What can hang from each mark:
vule: tebel
ligi: dato kolo
mapom: bibo dato kolo zefu
fabuk: ligi tebel zozur
tebel: bibo fabuk zefu
dato: tebel
kaguf: ligi tebel zozur
kolo: ligi
bibo: ligi mapom pamuma tebel
pamuma: zefu
zefu: mapom pamuma tebel
zozur: bibo fabuk kolo

In the rows, 128 means zero.
Known rows, with every way that one mark hangs from another:
tebel[bibo[pamuma] fabuk[ligi[dato kolo] zozur]]: [ 94 113 173 166 117 159 153  70 141 145 157 115  78 162 156 126  84 111
 165  73 111 170 176 139 172 147 187 156 102 163 126 118 184  89 132  93
 136  83 144 188 132]
dato[tebel[bibo[pamuma] fabuk zefu]]: [ 61 181 171 118 134 116 119 137 133 101 133  85 142 136 157 114 124 167
 135  65 177 109  82 191 193 136 118 112 148  97 149  95 150 136 119 140
 143 107 108 185  93]
zozur[bibo[mapom pamuma tebel] fabuk kolo]: [133 102 105 155 116 135 146 121 130 149 143 124 158 109 125  73 122 184
 114 242 119 217 143  87  73 103 143 106  75 124 123 222 140 158 106 149
  91 119 193 101 131]
kolo[ligi[dato[tebel[bibo zefu[mapom]]]]]: [119 125 115  83 131 124  90 106 105  93 140 154 133 135 115 181 130 125
 156  71 153  54  85 139 146 132 155 119 130 131 120 114 135  86 140 127
 110 161  98 151 113]
bibo[ligi tebel[zefu[pamuma]]]: [128 122 111 120 144  99 138 183 143 126 113 122 117 108 117  87 125 167
 125 164 147 140 111 115 128 132  76  81 179 113 139 130  70 165 114 134
 155 152  97 109 132]
kolo[ligi[dato[tebel[bibo]]]]: [166 127 127 122 120 127  84  74 103 120 142 152 142 119 141 154 126 132
 140  56 109  65 125 137 106 130 165 119 139 140 115 129 153  93 136 138
 100 129 129 124 131]
tebel[bibo[pamuma]]: [115 145 130 118 127 123 151 142 148 106 126 127 146 133 137  93 124 172
 119 122 129 140  94 154 145 132 139 141 127 100 127 122 124 114 116 135
 144 117 132 130  91]
vule[tebel[bibo zefu]]: [119 158 127 116 127 148 138 149 160  72 119 126 127 134 153  94 110 157
 132  65 125 105 105 148 191 170 137 109 167 111 102  44 139  94 109 125
 163 113 113 173  51]
bibo[ligi mapom[zefu]]: [127  89  65 103 147 115 126 147 121 145  84 120 168 114  87 134 147 129
 119 182 135 104 124 104  87 119 110 104 128 103 139 160 102 164 122 140
 126 162 145  88 130]
ligi[dato[tebel[fabuk zefu]] kolo]: [124 130 164 129 154 152  59  95 118 105 160  91 121 128 157 165 122  82
 133  28 130  66 144 137 150 148 135 108 160 142 122  90 158 118 152 122
 136 127 131 163 126]
zozur[bibo[tebel]]: [172 121 124 160 133 124 120 140 116 108 141 133 121 111 149  92 126 163
 111 142  91 143 140  96 113 131 122 117 133 129 103 137 105 125 113 131
 119 113 137 100  96]
tebel[bibo[ligi pamuma] fabuk zefu[mapom[dato]]]: [ 67 152 105  81 128  87 172 147 126 119 116 110 128 164 107 141 137 140
 154 151 191 118  65 161 193 116  98 127 121  99 167 117 114 152 115 124
 133 157  68 148 121]
fabuk[tebel zozur[bibo[ligi[dato] mapom] kolo]]: [127  67 120 171 115 172 150  54 111 169 146 139 125 129 116 108  88  91
 140 155  85 184 213  54  88 145 155 129  70 198 100 188 183  85 168 112
 101 109 145 120 156]
fabuk[tebel]: [172 147 172 152 133 132 130 140 132 146 123 126 117 119 148  93 109 120
 118  73  91 135 162 115 116 150 128 141 133 150  95 105 145  81 135 154
 125 105 142  92 104]
tebel[fabuk[ligi] zefu[mapom[dato kolo] pamuma]]: [107 186 140 112  89 122 162 181 138 123 128 142  79 168 105 164 127 108
 132 131 163 115  80 158 168 130  99 172 138 104 140  69 110 147 106 100
 132 148  86 131 141]
bibo[ligi[kolo] pamuma tebel[fabuk[zozur]]]: [130 108 160 176 169 104 147 124 140 166 129  99  84 128 139  98 124 127
 135 160 150 191 178 116 116 117 109 101 127 135 153 155 124 176 125 108
 145 109 130 142 143]
fabuk[tebel[bibo[pamuma] zefu] zozur[kolo]]: [ 60 147 191 134 112 167 172 130 172 121 133 108 116 138 139  79  91 143
 125 110 136 198 138 134 181 158 158 145 102 152 109 139 178  92 154 130
 145  75 147 182  89]
zefu[pamuma tebel[bibo[ligi]]]: [134 120  99 130 105 105 142 175 150 134 116 168 129 138 131  86 148 187
 126 146 127 157 101 149 143 107  93 133 154 128 146 113  79 148 120 133
 138 133  73 129 160]
kolo[ligi[dato[tebel]]]: [194 131 135 139 138 124  76  86  95 138 136 149 147 108 132 154 118 114
 125  65  97  64 139 118  66 142 150 105 146 142 109 142 154  91 133 140
 103 141 146  88 136]
tebel[fabuk[ligi[dato]] zefu[mapom pamuma]]: [105 138 133 133 115 126 145 150 122 141 131 148  78 165 118 133  91 128
 160  84 129 130 116 140 173 158 128 138 156 135 124  87 124  85 110 100
 134 147  92 140 135]
mapom[dato]: [180 156 126 129 124 130 132 152 129 117 123 132 137 133 130 119 132 112
 111 108  95  96 124 114 107 141 118 130 136 121 111 111 128 121 123 155
 124 132 138  76 111]
fabuk[tebel[bibo[mapom[dato]]] zozur]: [123 144 140 129 108 147 171 131 142 140 128 108 116 149 131 101 131 100
 149 105 129 131 157 100 156 134 133 133  79 150 113 103 170 112 160 176
 109  97 124 122 120]
mapom[bibo[pamuma] kolo zefu[tebel]]: [129 138  96  79 130  84 113 182 127 119  92 118 205  92  80 142 189 145
  72 212 132 108  72 143 116  77  99 160 144  52 140 163  62 190 143 140
 137 128 168  89 133]
mapom[kolo[ligi] zefu[pamuma]]: [171 145  89  97 104 120 114 161 150 110 101 158 146  97  95 163 154 149
  69 179 121 104  69 148  87 113 125 145 165  84 134 134  79 182 117 102
 124 139 153  83 146]
kolo[ligi[dato]]: [197 106 112 132 125 123 110  91 121 138 130 155 131 127 122 147 106 122
 127  96  82  96 141 111  76 145 152 119 154 141  98 143 146  86 119 114
 110 142 156  87 127]
ligi[dato[tebel[fabuk zefu[mapom]]] kolo]: [119 128 149 115 165 141  66 113 107 102 158 116 107 142 136 180 137  75
 140  47 153  66 126 133 156 138 135 123 138 136 127  87 136 109 153 116
 130 152 104 161 125]
fabuk[tebel zozur[bibo[ligi] kolo]]: [140 106 170 191 109 175 161  92 129 154 132 157 105 125 147  90  86 117
 119 136  72 222 202  85 103 151 148 150  84 201 101 162 170  88 145 106
 118  77 135 130 130]
fabuk[zozur[bibo kolo]]: [140 119 154 188 103 191 149 118 150 104 139 171 110 139 150 100  98 137
 103 133  69 206 159 105 109 154 160 156 102 162  94 143 161 101 125  91
 126  81 154 147  99]
pamuma[zefu[mapom[kolo]]]: [133 155  91 121 120 104 139 203 160 103 124 177 119 143  97 160 138 100
 104 165 138 124  76 136  87 125 106 172 140 103 114 108  71 138 117 118
 127 173 114 118 129]
kaguf[tebel[bibo[mapom] zefu[pamuma]] zozur[kolo]]: [ 59 126 144 112  93 191 167 137 173 116 127 126 110 134 139  97 121 145
 133 164 157 184 135 144 165 145 144 129 108 147 121 116 166 117 148 131
 148 107 126 175 121]
kolo[ligi]: [187 124 129 139 116 127 128 125 138 131 113 160 124 127 133 137 121 145
 116 113  99 128 128 134  84 139 135 127 144 130 108 130 140 105  99 118
 119 131 153 101 112]
dato[tebel[bibo[ligi] fabuk zefu[mapom pamuma]]]: [ 71 158 129 109 128 108 131 165 125 111 118 146 105 149 135 131 145 160
 151  96 196 123  71 185 194 118  91 119 150 111 173  75  93 152 120 122
 141 146  33 176 137]
ligi[dato[tebel[bibo[pamuma]]] kolo]: [124 128 133 109 153 150  78  85 114  96 169 107 159 108 141 134 141 117
 118  79 130  76 117 134 133 126 170 130 112 126 132 131 137 107 163 148
 133 129 138 135 126]
kaguf[ligi[kolo] tebel zozur[bibo fabuk]]: [155 105 214 178 101 220 147  68 129 142 153 153  91 100 203 106  65 104
 156 153  43 219 230  87 105 149 200 148  56 235  85 125 215  63 108 129
 114  68 171 137 142]
mapom[dato zefu]: [168 153  98 103 134 121 112 165 119 113 101 118 163 112 109 133 148 112
  91 130  93  72 105 108 111 133 126 124 141 105 122 131 104 151 132 164
 118 136 158  61 112]
kaguf[tebel]: [175 143 168 151 140 135 127 140 132 143 120 127 122 112 156 104 109 116
 117  88  93 132 164 123 107 147 128 140 134 139  89 106 149  92 131 155
 130 115 147  89  93]
kaguf[ligi zozur]: [138 132 185 163 117 168 161 121 131 143 114 162  90 138 150  94  81 127
 152 122  84 158 180 111 105 169 160 135 121 173  99 107 176  67  91 113
 139 104 138 128 121]
fabuk[ligi[dato] tebel[bibo[pamuma]]]: [119 138 164 137 114 130 150  84 109 168 145 109 125 128 136  93  75 131
 155  71  94 132 166 115 147 153 180 155 102 162 102 139 171  39 141 151
 117 100 147 113 121]

Rows:
[126 123 155 159  99 128 135  80 119 154 136 136  83 169 158 128  82 128
 175  38  94 128 168 146 160 147 166 158 145 152 111  97 169  74 110 106
 113 102 123 157 120]	tebel[bibo fabuk[ligi[dato]]]
[174  99  96 133 126  75 106  83 118 171 136 113 104 141 101 174 141 114
 141 154 156  89 153 114  75  97 112 113 160  99 122 155 134 171 121  95
  87 153 153 107 160]	bibo[mapom[kolo[ligi[dato]]] tebel[fabuk]]
[100 112 117  99 135  95 153 149 117 129  86 140 118 146 112 158 148 119
 158 143 159 142 111 157 168 109  79 136 147  99 150 107  95 140 113 105
 146 147  85 148 111]	tebel[fabuk zefu[mapom[bibo[ligi]]]]
[123 159 100  99 145 102 125 130 103 142 128  98 193 109  78 150 164  98
 108 192 187  62  94 120  60  98  89 115  95  80 160 162 122 188 141 160
 122 175 125  72 163]	bibo[ligi mapom[dato[tebel] kolo] pamuma]
[ 92 117 217 161 103 213 144  68 128 124 151 104  70 128 199 134  76 101
 156 113  95 180 204 122 181 168 170 141  97 215  97  89 216  72 113  91
 140  73 139 192 119]	kaguf[ligi[kolo] tebel[fabuk zefu] zozur[bibo]]
[104 176 170 119 143 111  99 164 128  99 131 129 105 148 124 172 141 101
 126  80 188  82  87 170 146 123  96 151 151  90 131  66 123 148 125 103
 135 142  88 165 105]	dato[tebel[fabuk zefu[mapom[kolo]]]]
[111 117 163 173  78 178 153  90 156 114 132 151  90 157 155 145  90 149
 123 124 103 208 144 141 146 155 150 131 128 167 111 142 191 118 101  58
 117  80 151 196 107]	tebel[fabuk[zozur[bibo kolo[ligi]]] zefu]
[133 110 139 124 142 153  91 103 124 107 139 137 130 117 155 146 152 115
 131  89 137 107 137 143 122 113 140 135 112 147 144 110 124 132 141 136
 139 128 105 154 131]	dato[tebel[bibo[ligi[kolo]]]]
[175 120 144 136 161 160  56  94 108 109 161 125 139 107 144 149 135  81
 113  53  98  64 155 107  93 141 155 123 131 148 111 115 139  99 161 142
 128 136 146 109 133]	ligi[dato[tebel] kolo]
[101 137 184 185 117 144 133  95 135 153 119 154  89 156 164 115 113 127
 150  77 139 182 174 160 131 127 137 140 123 158 147 126 173 141 130 107
 120  85 100 193 136]	dato[tebel[bibo[ligi] fabuk[zozur[kolo]]]]
[162 153 163 163 150 113  78 102  98 144 140 121 125 131 155 128 111 108
 134  26 107  77 155 137 110 144 130 113 166 131 119 102 156 107 136 138
 113 121 123 116 132]	ligi[dato[tebel[fabuk]]]
[159 181 137 118 134  98 114 148  78 133 107 138 139 133 129 159 188  96
 132  99 144  82 108 153 143  99  96 143 118  92 152  99 107 143 136 172
 104 134  99  92 129]	zefu[mapom[bibo dato[tebel[fabuk]]]]
[173 169  95 112 124 121 149 198 130 112 122 169 122 138 106 114 157 131
 103 146 124 112  78 123 125 129 104 142 126 105 134  99  77 131 125 152
 126 160  93  62 133]	zefu[mapom[dato] pamuma]
[146  49  63 119 142 135 103 117 114 134 125 112 157  82 120 132 152 136
 124 245 112 161 157  64  81  83 133  86  83 142 144 198  95 200 123 148
  98 139 172  98 158]	zozur[bibo[ligi[kolo] mapom[zefu] tebel] fabuk]
[128  71  86 110 132 105  76  99 119 143 127 116 132 140 129 162 155 120
 133 114 117 101 146 128 156  94 134 133 156 145 148 138 105 162 154 111
 113 131 116 153 173]	mapom[zefu[tebel[bibo[ligi[dato kolo]] fabuk]]]
[158 143  94 122 124 108 106 216 141 127 101 146 158 111 113  94 161 176
  78 152 103 122  86 130 125 120 102 122 170 104 132 126  65 162 129 152
 132 132 131  83 146]	mapom[zefu[pamuma tebel]]
[ 65 150 121  67 127 117 152 170 161  65 134 132 133 146  94 148 137 145
 122 158 192 112  39 164 173 116 122 171 122  69 129  99  99 137 125  97
 156 150 101 167  81]	tebel[bibo[pamuma] zefu[mapom[kolo]]]
[175 189 151 124 130 126  93 145 116 105 139 129 151 115 124 155 151  83
  95  97 129  49 108 128  83 120 111 148 133 101 121 100 126 153 141 153
 118 135 126  84 128]	mapom[dato[tebel] kolo]
[147 115 141 153  92 160 158  90 140 134 141 140 115 124 121 149 119 110
 120 161 116 161 155 100  94 125 140 152  76 153  96 137 175 115 139  99
 101  94 153 128 133]	fabuk[tebel zozur[bibo[mapom[kolo[ligi]]]]]
[159 107 147 168  85 190 145  80 136 116 132 187 114 127 147 130 106 150
 106 168  72 197 156 118  78 148 177 141 101 177 103 170 177  89 105  74
 113  91 163 138 125]	kaguf[zozur[bibo kolo[ligi]]]
[104 147 130 133 127 117 149 122 148 114 106 118 106 151 161 104 103 154
 157  70 146 127 128 166 197 156 112  99 182 120 133  49 145 123  96 102
 156 114  83 191  83]	vule[tebel[bibo[ligi] fabuk zefu]]
[ 17 134 161 142 101 146 199 129 162 141 120  90  97 179 133 107  90 155
 182 115 176 182 129 159 203 151 137 125 101 122 137 110 189 117 100 111
 146  97 130 217  98]	tebel[bibo[mapom pamuma] fabuk[ligi zozur] zefu]
[163 144 121  93 132 102  93  78  90 126 129 131 194  82  95 182 157 109
 103 145 131  65  99 143  69  96 134 140 133  79 134 170 123 137 149 130
 115 140 164  81 148]	mapom[bibo[pamuma] kolo[ligi[dato[tebel]]]]
[124 135  82 142 152  61 151 183 135 160 113 117 150 103 105  88 120 155
 114 209 139 157 113 109  73 124  85  86 153 117 144 192  66 163 107 164
 132 168 134  87 150]	bibo[ligi pamuma[zefu] tebel]
[103  69 103  84 136 157 106  84 144  85 150 118 125 133 129 163 115 100
 151 100 125  97 131 117 159 135 144 125 143 151 123 114 127 113 150 100
 153 146 112 171 123]	tebel[bibo[ligi[dato kolo]] zefu]
[168  63  94 104 145 141 105  76 107 126 125 137 150 104 116 165 148  79
 131 138  88 111 163 103 103 110 130 138 131 134 128 146 104 120 155 119
 141 142 142 102 148]	mapom[bibo[ligi[dato kolo]]]
[119 124  68  74 167 128  90 128  90 135 117  72 212  85  82 160 194  95
  91 199 169  52 100 100  83 100 117  87  79 103 176 189 106 198 159 188
 121 175 159  67 166]	bibo[ligi[kolo] mapom[dato[tebel] zefu] pamuma]
[129  92  63 125 142  96 110 146 138 152 146 129 169 119  99 132 132 112
 110 184 112 128 120 101  76 120 110 110 141 154 136 187  85 134 146 146
 131 179 138 108 198]	bibo[ligi[dato kolo] pamuma[zefu[tebel]]]
[120 122 113 123 121  80 118 126  83 186  96 104 173 121 104 132 139 143
 131 141  97 119 138 135 145 107 131 138 146 106 140 176 114 128 131 146
 111 114 171 100 155]	mapom[bibo[pamuma] zefu[tebel[fabuk[ligi[dato]]]]]
[156  98 182 200 140 138 120  88 123 174 151 116  42 148 156 123  89  85
 167  72  92 158 232  90 125 146 160 125 130 179 107 126 164 107 132 105
 120  93 152 150 140]	bibo[tebel[fabuk[ligi[dato kolo] zozur]]]
[ 56 157 100  81 110 115 165 139 145 111 127  65 152 164 118 128 145 151
 142 141 191 104  71 162 199 123 104 109 124  81 154 113 149 160 118 147
 130 137 121 156 108]	tebel[bibo[mapom[dato] pamuma] fabuk zefu]
[105 117 108 102 177  72 150 181 119 133 113 115 129 119  87 105 130 155
 138 196 183 133  96 108 123 121  87  94 131  98 141 164  75 146 115 132
 148 178  99 108 107]	bibo[ligi pamuma tebel[zefu[mapom]]]
[153  96 119 132 171 105 122 131 126 145 132 105 129 100 120 106 145 138
 112 187 143 147 147 102  88 111 113 104 123 122 144 175  92 160 127 132
 144 149 144  96 134]	bibo[ligi[kolo] pamuma tebel]
[108 110 150 157 145 129 143 157 165 131 130 108  61 130 145 106 125 132
 136 142 156 185 152 126 164 130  85  87 164 142 154 108 101 188 128  99
 162 113  95 170 150]	bibo[ligi[kolo] tebel[fabuk[zozur] zefu[pamuma]]]
[117 174 111 111 114 150 148 175 171  68 120 136 125 126 151  74 118 181
 117  86 132 120  78 159 204 169 125 104 179 101 117  36 111 113 109 128
 171 116  95 161  75]	vule[tebel[bibo zefu[pamuma]]]
[144  86  90  94 174  89 136 144 102 140 113 129 140  98  92 136 191 126
 123 231 162 151 125 109 112  76 102 131  96  94 160 182  50 162 139 139
 142 163 127  89 133]	zefu[mapom[bibo[ligi[kolo] pamuma tebel]]]
[103 159 119 157 112  65 167 165 118 187 100 105 127 121 129 106 129 154
 137 177 127 183 136 148 129 116  99 124 146 107 148 171  90 146  93 166
 118 122 161 117 143]	mapom[bibo[pamuma[zefu] tebel[fabuk[ligi]]]]
[137  96  78  90 161  85 147 118  87 145 107 151 171 113  75 137 143 116
 139 184 128 119 112 111 105 105 115 136 115  93 143 172  82 110 142 130
 135 171 113  73 137]	zefu[mapom[bibo[ligi[dato] pamuma]]]
[ 87 224 119 117 101  85 125 157 139 113 141 104 159 135 131 153 151 117
 102 128 172  87  57 184 136 106 102 146 141  87 162 114 112 188 129 165
 109 135 112 140 157]	mapom[dato[tebel[bibo[pamuma[zefu]] fabuk]] kolo]
[149  62 112 152 100 195 121  61 116 136 169 141 128 127 144 144  89 102
 159 143  61 162 187  73  90 131 186 136  61 187  98 153 179  83 117 126
  98 120 184 125 151]	zozur[bibo[mapom] fabuk[ligi[dato kolo]]]
[104 184 150 128 140 118 113 192 126 108 125 138 106 140 135 124 143 147
 123  79 174 112  73 173 172 138  91 116 160 103 149  67 103 137 119 133
 140 143  70 145 121]	dato[tebel[fabuk zefu[mapom pamuma]]]
[ 96  73  76 100 131 122 135 131 145 139 135 113 161 142 108 122 176 156
 133 199 173 144 113 130 130  86 113 126  89 121 157 161 110 157 136 135
 138 156 123 149 157]	zefu[tebel[bibo[ligi[kolo] mapom pamuma]]]
[106  90  82  88 140 112 109 148 135 123 115 114 175 112 109 130 173 159
 101 189 142 127  97 133 141  90 130 132 117 118 158 169  81 174 143 136
 139 139 135 134 150]	mapom[zefu[tebel[bibo[ligi[kolo] pamuma]]]]
